Known rows, with every step that occurs:
r q w: [1, 9, -5, 12, 0, 3, 8, -3, 4, 4, 1, 3, -2, 8, -4, -4, 0, 6, 8, 6, 6, -4, -8, -4]
w h d: [-2, -9, -14, -3, 4, 3, -4, -7, 6, 7, 1, -1, 1, 5, -3, 17, 4, 4, -7, 5, 15, -4, 3, -2]
w h d q: [0, -9, -21, -6, 4, 4, -1, -14, 12, 4, 6, 7, 8, 4, -13, 23, 3, 9, 1, 7, 9, -1, 4, 1]
r q d h w: [8, -3, -20, 10, 6, -15, -4, -10, 7, 3, -2, 13, 11, -8, -15, 2, -2, 17, 15, 8, 14, -4, 11, 13]
r q: [-2, 3, -4, 11, -4, 0, 1, 7, 4, 4, -3, 2, 2, 2, 0, -4, -3, 7, 6, 4, 7, -2, 1, -1]
d h: [6, -1, -3, -1, -2, -5, -7, -6, 2, 2, -1, 9, 11, -4, -4, 4, 5, 4, 4, -2, 3, 1, 4, 10]
m s p: [-1, 5, 2, -5, -2, 8, 1, -8, -1, -7, 4, 9, 1, -6, 13, -1, -3, -5, 4, 6, -7, -1, -4, -2]
x q: [6, -5, -7, -8, -2, 2, -6, 3, 3, 1, -8, -2, 2, -4, 0, -2, -4, 4, 4, 3, -4, -1, -7, -7]
y p s g q: [-14, -3, 21, 5, 2, -5, 4, -6, -12, 5, 3, 11, 11, 2, -1, 2, -17, -14, 19, 17, -10, 3, -11, 14]
s g: [-5, -4, 7, 2, 2, 2, 3, -10, 4, -2, -1, 13, 2, 5, 4, -4, -2, -1, 4, 7, -5, -2, -6, 4]
p s g q d: [-6, -17, 13, 5, 15, -4, 6, -16, -5, 3, 3, 13, 15, 5, -8, 0, -17, -8, 22, 20, -3, -3, -11, 13]
p s g q x: [-9, -16, 19, 3, 11, -2, 8, -14, -4, 5, 5, 11, 6, 0, -7, 0, -18, -10, 18, 17, -6, 3, -11, 6]
r q x y p: [-13, 10, -2, 16, -7, -11, 0, 11, -8, 11, 3, 2, -6, -14, -3, 10, -7, 4, 18, 7, 10, 4, -2, -12]
q x y p: [-12, 6, 3, 6, -3, -11, -1, 4, -12, 8, 6, 1, -7, -16, -4, 13, -5, -4, 13, 3, 3, 7, -3, -10]
s g q r: [-6, -3, 13, 2, 12, 8, 11, -17, 0, 3, 2, 16, 2, 5, -6, 0, -3, -2, 6, 12, -7, 7, -8, 5]
x y p s g: [-11, 3, 16, 0, -6, -9, -1, -6, -12, 1, 8, 9, 1, -4, 5, 3, -16, -18, 23, 13, -13, -4, -14, -4]
w h d q x y p: [-12, -3, -18, -1, 1, -8, -2, -10, 0, 13, 12, 8, 1, -11, -16, 36, -1, 6, 15, 10, 12, 6, 2, -9]
w h: [-2, -6, -3, 0, 0, 3, -4, -6, 6, 5, 6, 3, 3, 5, -2, 9, 0, -2, -4, -1, 2, -5, 1, 1]
c w h d q: [8, -6, -21, -8, 5, 6, 2, -20, 10, 3, 12, 5, 12, -6, -9, 20, 1, 2, 4, 11, 4, -9, 2, -4]
y p: [-9, 10, 3, 3, -7, -8, 1, 6, -8, 4, 1, 0, 2, -5, 1, 8, -1, -2, 3, 2, 1, 4, 0, 4]
r q w h: [-1, 2, -8, 11, -1, 6, 5, -10, 10, 10, 7, 7, 1, 13, -6, 5, 1, 5, 4, 5, 7, -9, -7, -2]
p s g q w h: [-3, -13, 14, 1, 11, 9, 7, -29, 2, 7, 12, 16, 7, 18, -8, 3, -13, -15, 14, 18, -11, -7, -19, 9]
m s g q: [-6, -5, 6, 6, 11, 14, 7, -15, 3, 1, 2, 15, 1, -1, 10, -3, -5, 1, 9, 6, -9, 6, -9, 2]
d q x y p s g: [-13, -2, 10, -1, -4, -12, 6, -14, -7, 4, 14, 17, 5, -11, -10, 15, -19, -12, 34, 16, -13, 3, -13, -3]

Rows:
[1, -8, -10, 2, 16, 10, 4, -17, 2, 10, 4, 3, 0, 13, -11, 16, 3, 4, -1, 12, 13, 1, -5, 2] : g q w h d
[5, 3, -18, -6, 8, 3, 10, -17, 6, 1, 4, 6, 1, 6, -16, 13, 5, 8, 8, 10, 6, 3, -5, -2] : h d q w
[-4, -1, -10, 15, 3, -7, 3, 3, 3, 6, -3, 4, 8, 0, -6, 2, -3, 12, 12, 8, 15, -6, 2, 2] : r q d
[-4, -13, 18, 1, 9, 3, 3, -12, -5, 1, 2, 11, 9, 7, -1, -6, -17, -12, 15, 15, -11, -1, -11, 9] : p s g q
[3, -9, -12, -5, 5, -5, -4, 0, 2, 4, -7, 2, 8, -6, -7, 4, -4, 8, 10, 7, 3, -4, -7, -4] : x q d
[6, -7, -21, -11, 7, 8, -2, -14, 9, 10, -2, 0, -2, 7, -9, 15, 2, 7, 0, 11, 9, -5, -12, -11] : x q w h d
[-9, -8, 13, 7, 6, -17, 0, -16, -11, 9, 2, 23, 27, -5, -10, 11, -13, -6, 29, 20, 0, 1, -6, 27] : y p s g q d h
[-10, -2, 14, 6, 3, -10, 1, 2, -20, 10, 9, -1, -1, -14, -8, 11, -19, -15, 25, 12, -2, 8, -8, -5] : g q x y p s
[-3, -9, 5, 3, 12, -20, 0, -24, -9, 5, 4, 22, 19, -9, -16, 8, -17, -4, 28, 21, -2, 2, -1, 28] : y p s g q d h w
[1, -2, -14, -2, 8, 6, 4, -17, 6, 8, 6, 1, -4, 10, -8, 16, 7, 3, -4, 8, 13, -5, -4, -4] : q w h d
[-4, -15, 4, -1, 16, 9, 7, -29, 3, 9, 7, 12, 5, 18, -9, 11, -10, -9, 11, 23, 2, -5, -16, 6] : p s g q w h d
[5, -10, -20, -7, 9, 3, 1, -22, 5, 6, 18, 7, 3, -17, -12, 26, -3, 0, 13, 12, 7, -7, -2, -20] : c w h d q x y
[-14, -3, 0, -3, 2, -12, 6, -15, -6, 6, 10, 13, 4, -11, -12, 22, -15, -6, 31, 22, 0, 4, -10, -6] : h d q x y p s g
[-17, -4, 14, 11, 7, -5, 2, -5, -13, 8, 4, 15, -2, -8, -2, 10, -10, -5, 20, 14, -2, 11, -9, -1] : s g q x y p
[1, 6, -5, -8, 2, 3, 11, -14, 6, 0, 8, 9, 4, -3, -16, 10, 2, 3, 9, 3, -8, 6, -1, -1] : d q r
[2, -1, -11, -4, 2, 7, 6, -23, 11, 5, 14, 14, 6, 11, -15, 15, 2, 2, 7, 4, -6, -4, -7, 3] : d q w h
[-1, 1, -19, 9, 4, 6, 5, -10, 11, 12, 2, 3, -1, 13, -8, 13, 4, 11, 1, 11, 20, -7, -4, -5] : r q w h d
[-18, -5, 22, 8, 5, -9, 9, -9, -12, 10, 6, 11, 8, -5, -8, 7, -19, -12, 21, 18, -6, 7, -12, 11] : y p s g q x
[-5, 7, 9, -1, -9, -11, -4, 4, -16, 3, 8, -3, -1, -8, 1, 7, -14, -17, 20, 6, -6, -2, -7, -8] : x y p s
[4, -12, -11, 4, 21, 0, 2, -32, 6, 1, 3, 26, 9, -11, -4, 2, -5, 10, 20, 10, -2, 5, 1, 16] : m s g q d h w
[-16, 0, 17, 2, -3, -12, 3, -7, -12, 6, 10, 10, -2, -11, -1, 9, -17, -17, 26, 14, -7, 0, -14, -6] : q x y p s g
[-12, 1, 8, 9, 5, -7, -1, 5, -16, 9, 4, 3, -4, -14, -6, 13, -8, -4, 16, 7, 3, 13, -3, -5] : g q x y p
[-7, 1, -4, 14, 0, -4, 5, 5, 5, 8, -1, 2, -1, -5, -6, 2, -4, 10, 8, 5, 11, 1, 1, -4] : r q x
